Each row was made from one small tree. Brackets hold a mark, then the marks that hang from it, in alphabetical order. Every link used is in the known rows. Write each row's tree.
In the rows, 128 means zero.
Known rows:
(Y T (U (A L))): [126 123 171 117 163 121 122 109 184 136  78 141 166 108 117  93 145  92
 132 104 150 102 120 133 120 116 145 161 123  90 170 161 134 181 147  58
  72]
(U (A L X) (Y T)): [129 122 152 112 160 122 117  85 194 112  66 124 146 106  89  85 131 102
 140  88 133 114 126 159 120 114 157 140 111  88 157 153 149 179 153  81
  92]
(E (Z A C)): [138 119 124 102 115 123  80 110 123 136 154 140  79  96 156 138 132 154
 135 181 116 127 135  91 119 121 135 135 134 124 113 132 144 144 160 148
 143]
(H (L Z)): [108 172 171 108 130 118  81 104 124 114 127 150 138  94 151 139 130 124
 137 147 133 116 112 117 115 110 156 109 130 127 122 126 145 151 137 147
 124]
(L (A X) H Z): [ 98 167 160 108 129 125  98  96 157 101 118 126 134  93 145 123 133 134
 128 161 129 142 154 110 110  94 165  88 127 144 122 151 147 159 157 128
 127]
(E (Z A)): [136 125 125 109 117 126  94 106 130 145 164 147  87 119 150 136 129 140
 137 156 121 134 131 105 126 111 143 133 132 128 109 132 144 147 144 124
 144]
(L (H M) (Z A C)): [121 149 166  89 132 129  58 112 157  88 138 151 113  63 154 148 138 146
 141 210 140 120 155  75 101 122 153 115 133 130 109 140 129 153 141 173
  96]
(L (H M) Z): [124 154 171 106 131 132  89 114 180 101 138 153 149  86 135 135 143 114
 138 173 142 121 148 110 107 116 159 105 127 136 120 145 128 154 122 147
  88]
(Y (U X)): [124 111 157 119 148 107 146 121 191 116 106 108 131 116 125 125 143  84
 150 123 135 112 130 160 127  98 144 137 104 122 165 145 143 161 144  83
  75]
(T (U A Y)): [136 111 157 125 172 103 121 103 181 113  90 134 132 128 116 111 152  85
 141 102 144 102  79 162 126 116 128 157 112  93 170 151 151 164 142  92
  66]
(D (H (L A Z) M)): [120 174 195  95 131 107  44  98 183  93 108 190 123  62 153 168 129 135
 165 181 135 105 156 101 121  91 183  98 108 131 115 105 140 154 132 177
 108]
(Z (A (X B)) (H (M D))): [164 127 169 102 146 157 128 102 242  47 132 122  72  86  72 167 118 111
 152 188 113 138 197 165 121  73 186  82  72 149 140 123 129 144  96 169
  77]
(D (H M)): [154 125 151 117 130 128 107 130 200 105 124 156 121  96 107 159 129 124
 157 159 126 121 164 134 134 118 151 112 103 131 127 112 121 121 106 162
  97]
(E (Z H)): [139 130 138 116 114 115 123 113 158 129 165 149 104 116 128 111 143  99
 114 156 108 131 121 135 118 111 159 116 127 133 142 145 139 149 136 134
 132]
(D (H (L A (Z C)) M)): [121 169 196  89 129 102  30 100 178  86  99 183 115  40 160 170 132 147
 164 207 132  98 160  87 116  99 175 100 110 127 117 103 141 151 148 201
 107]
(H L M): [135 153 164 114 136 122  97 119 161 103 125 155 120  94 116 156 129 116
 155 154 133  99 153 132 128 103 163 116 113 135 124 107 128 138 113 161
 110]
(D H): [142 127 138 121 130 122 115 129 163 117 128 144 126 114 121 146 125 129
 144 139 124 130 144 138 131 124 138 113 113 130 131 117 128 122 122 142
 113]
(B (U (A L) X (Y T))): [150  88 180 102 180  96 115  63 219  95  69 120 142  91  97  90 150  71
 152  69 146  82 100 175 113 106 161 151  92  97 181 146 148 202 167  51
  44]
(H (L A)): [110 161 156 118 134 105  91 107 112 117 115 153 116 110 153 141 124 134
 140 137 133 102 140 114 125 102 152 122 126 137 121 111 137 148 145 138
 143]
(A (L (Z C (H M))) X): [116 158 162  90 112 140 108 106 187  78 116 129 133  49 108 118 136 121
 114 192 112 136 161 111 106 111 189  85 123 125 136 156 132 152 147 183
 102]
(Y T (U (A L) (X B))): [147 104 200 108 182 132 157  83 244 101  83 106 169 104  93 111 149  57
 155 104 153  81 140 188 108  89 162 136  84 103 198 170 149 197 157  22
  25]
(M (D (H (L A Z)))): [120 178 195  95 133 110  42  99 180 100 103 187 117  72 157 171 125 140
 166 178 130 115 153 111 116  87 175  88 103 134 116 106 142 152 129 177
 100]
(Z C (H (L A) (M D))): [132 160 185  98 135 107  69 115 186  67 105 176  84  59 129 157 135 122
 147 213 121  94 173 113 111  91 181 106 101 139 135 105 121 151 122 212
  93]
(C (A (L H) X)): [112 164 151 101 125 184 142  95 147  94 142 108 153 106  96 143 121 127
 130 156 141 127 179 132 125 109 190  79 124 143 120 159 127 157 136 119
 110]
(C (A (L H Z) (X B))): [114 172 188  92 136 197 131  65 174  73 145 103 175  90 104 150 120 120
 132 163 150 126 179 138 110  99 204  59 112 143 126 176 142 179 146 110
  87]
(T U): [121 122 147 130 143 112 132 128 152 128 103 127 136 122 138 122 141 106
 134 120 136 112 119 128 137 113 133 147 125 118 142 146 138 151 143 107
  94]
(M (D (H (L (A X) Z)))): [118 183 192  93 133 121  58  90 205  84  97 162 106  61 133 175 119 141
 171 183 117 132 170 130 121  67 191  66  91 140 120 107 154 150 133 179
 107]
(E (Z (C (A (L H) X)))): [126 157 153  86 111 177 114  84 161 106 160 117 133  78 111 145 133 133
 134 199 128 121 183 116 117 104 198  80 127 140 119 170 144 169 166 136
 117]
(T (U A X)): [142 113 168 117 158 130 162 108 198 105 116 109 133 123 105 139 162  71
 146 136 139 104  94 183 121  97 135 127  95 117 186 150 154 143 139  72
  57]
(Z (A L) H): [117 141 132 104 121 126 121 120 111 109 147 142 112 115 132 111 123 126
 105 140 125 129 141 106 114 127 161 124 138 132 123 143 116 148 138 135
 123]
(Z (A L) C (H (M D))): [137 137 152  86 123 136  91 125 176  82 127 159  91  67 116 142 127 137
 132 204 121 117 182  94 109 119 173 115 116 129 120 129 105 144 120 196
  80]
(L A H): [114 145 145 121 136 113 108 117 130 116 130 141 128 120 150 123 134 130
 127 144 138 114 156 110 115 115 142 119 132 146 123 138 125 148 146 120
 124]
(B (U A Y)): [161 101 153 120 173 107 109  79 178  96 112 124 114 114  97 120 144 101
 136  90 138 110  77 167 122 117 131 139 103 113 166 124 141 152 136 106
  87]

Write each row's tree:
[150 154 184  98 149 136 114  89 206  41 141 125  78  77  82 166 116 101
 150 177 116 114 185 168 119  66 203  80  85 154 142 115 139 156 115 164
 100]  (Z (A (X B)) (H L M))
[165  89 164 110 176 103 130  71 208  81 110 106 112 107  90 128 153  76
 152  95 137 102  79 196 117 102 140 129  84 119 184 128 152 159 145  85
  63]  (B (U A X Y))
[119 159 163  94 131 143  85 101 190  82 137 132 110  73 122 148 131 133
 146 189 132 144 167 109 113  92 175  90 118 141 109 141 140 155 129 152
 104]  (L (H M) (Z (A X)))
[125 136 129 111 126 130 133 115 147  87 139 113  80 110 109 126 121 123
 116 155 108 156 140 138 126 101 161 105 117 137 136 129 135 137 127 145
 140]  (Z (A X) H)
[165 116 149 121 157 144 145  85 191  88 127  93 108 102  70 146 140 112
 131 126 120 139 108 179 127  93 147  97  94 137 168 124 146 123 129 111
 111]  (B (U (A X)))
[110 171 162 112 131 106 114 101 149  81 116 134  94  96 120 129 124 110
 124 154 111 123 150 145 122  79 186  92 112 147 142 119 143 151 143 154
 144]  (Z (H (L (A X))))
[107 151 158 100 120 164  93 100 110 108 124 131 141  91 152 150 132 153
 127 187 144 131 109  88 124 138 148 115 136 111 120 141 142 148 140 158
 130]  (L (Z (C A)))
[135 150 181  96 133 137  68 119 207  88 120 156 131  56 131 155 146 129
 153 215 135 117 169 100  98 114 157  97 115 133 120 140 123 149 122 190
  62]  (L (H (M D)) (Z C))
[147  97 159 118 162 112 142  89 199  84 108 100 127 125 109 124 130  83
 159  99 137  96 136 192 116 106 146 124  85 124 159 141 148 170 149  91
  65]  (U (X B) Y)
[113 160 155 103 128 172 126 105 121 110 150 135 165 116 121 138 127 126
 126 152 155 110 161 111 121 130 176 103 137 139 116 157 116 159 132 117
 102]  (C (A (L H)))
[152 124 155 113 164 151 149  73 200  83 113  97 142 118  66 122 125 100
 139 100 133 113 140 195 111 104 161  97  92 118 164 156 148 156 148  94
  79]  (U (A L (X B)) Y)
[120 154 138 112 127 143 140 113 161 105 136 108 148 104 100 120 126 116
 125 135 126 128 182 141 112 108 171  86 126 148 126 157 126 146 148 117
 105]  (A (L H) X)
[111 161 171  97 128 126  77  99 187  78 106 130 123  53 139 139 140 142
 140 207 129 127 179  94 106  95 172  89 120 139 123 144 142 156 160 170
 109]  (L (A X) (H M) (Z C))
[156 120 182 101 175 135 150  72 220  68 137 104 157 118  81 122 146  61
 150 114 151  79 147 208  87 104 166  95  87 132 179 169 141 176 154  65
  25]  (U (A (L H)) (X B) Y)
[145 154 175 109 138 130  88 122 193  97 118 167 110  86 107 172 128 118
 170 171 131  99 169 138 125  93 167 106  98 137 121 102 123 138  96 180
  85]  (H L (M D))
[128 176 182  84 134 132  54  95 201  78 119 157  88  59 123 188 113 145
 177 190 116 143 166 132 121  72 187  69  92 136 111 103 153 145 119 184
 100]  (M (D (H (L (Z (A X))))))
[133 113 172 126 171 112 119 114 196 130  78 137 143 113 117 104 148  91
 140 114 146 111 102 145 125 111 130 165 114  92 178 146 143 171 133  65
  80]  (Y T (U A))
[129 171 187  86 135 123  38 103 176  93 128 181  97  70 148 183 118 144
 171 185 129 126 147 112 116  92 171  91 103 131 107 101 140 148 115 182
  94]  (M (D (H (L (Z A)))))
[120 155 180 101 125 122  80 109 196  89 111 180 111  79 144 134 140 122
 132 193 127 131 145  99 113  99 176 107 112 129 127 131 126 154 112 181
  94]  (L A (Z (H (M D))))
[150 151 176 108 137 117  84 121 195  92 125 171 116  81 108 174 126 116
 171 164 128  99 167 142 131  99 172 102  98 137 127  96 127 133 107 175
  95]  (D (H L M))
[107 161 152  99 130 138  92  99 152  94 141 119 113  92 135 137 126 137
 133 169 129 153 147 113 109  99 161  91 127 141 113 149 147 154 145 133
 122]  (L H (Z (A X)))
[ 97 176 172  92 122 174 103  91 121 109 148 144 179  99 143 135 132 129
 122 164 159 121 141  92 111 130 182  93 145 129 110 168 127 172 140 122
 100]  (C (A (L H Z)))
[161 104 186 120 175 143 177  91 224  83 120  93 137 125  92 151 156  61
 153 132 143  94 112 208 115  85 142 113  77 124 197 157 157 152 143  59
  37]  (T (U A (X B)))
[109 155 155 101 132 127  78 109 126 109 150 144 125 102 161 132 132 137
 128 165 142 134 130  93 106 119 146 113 140 135 109 146 134 156 141 131
 113]  (L H (Z A))
[119 170 177  90 133 113  47 101 140  99 134 171 107  77 157 166 119 143
 156 168 132 124 131 107 119 102 165 101 119 129 109 109 145 149 132 163
 118]  (D (H (L (Z A))))
[179  91 172 122 189 119 125  62 203  75 115 108 120 113  81 131 138  91
 143  86 143 100  98 193 116 107 140 124  83 122 178 131 144 162 140  92
  66]  (X (B (U A Y)))
[120 161 185 102 134 130  65 106 201  96 116 175 131  77 149 147 141 131
 152 193 143 117 172  93 106  97 169 100 114 139 110 138 125 159 121 163
  79]  (L A (H (M D)) Z)
[137 144 162  85 105 165 106  95 167 103 160 161 120  72 116 137 140 120
 123 212 128 106 160  98 121 120 201 108 126 123 128 154 126 167 138 170
 109]  (E (Z (C (A L)) (H M)))
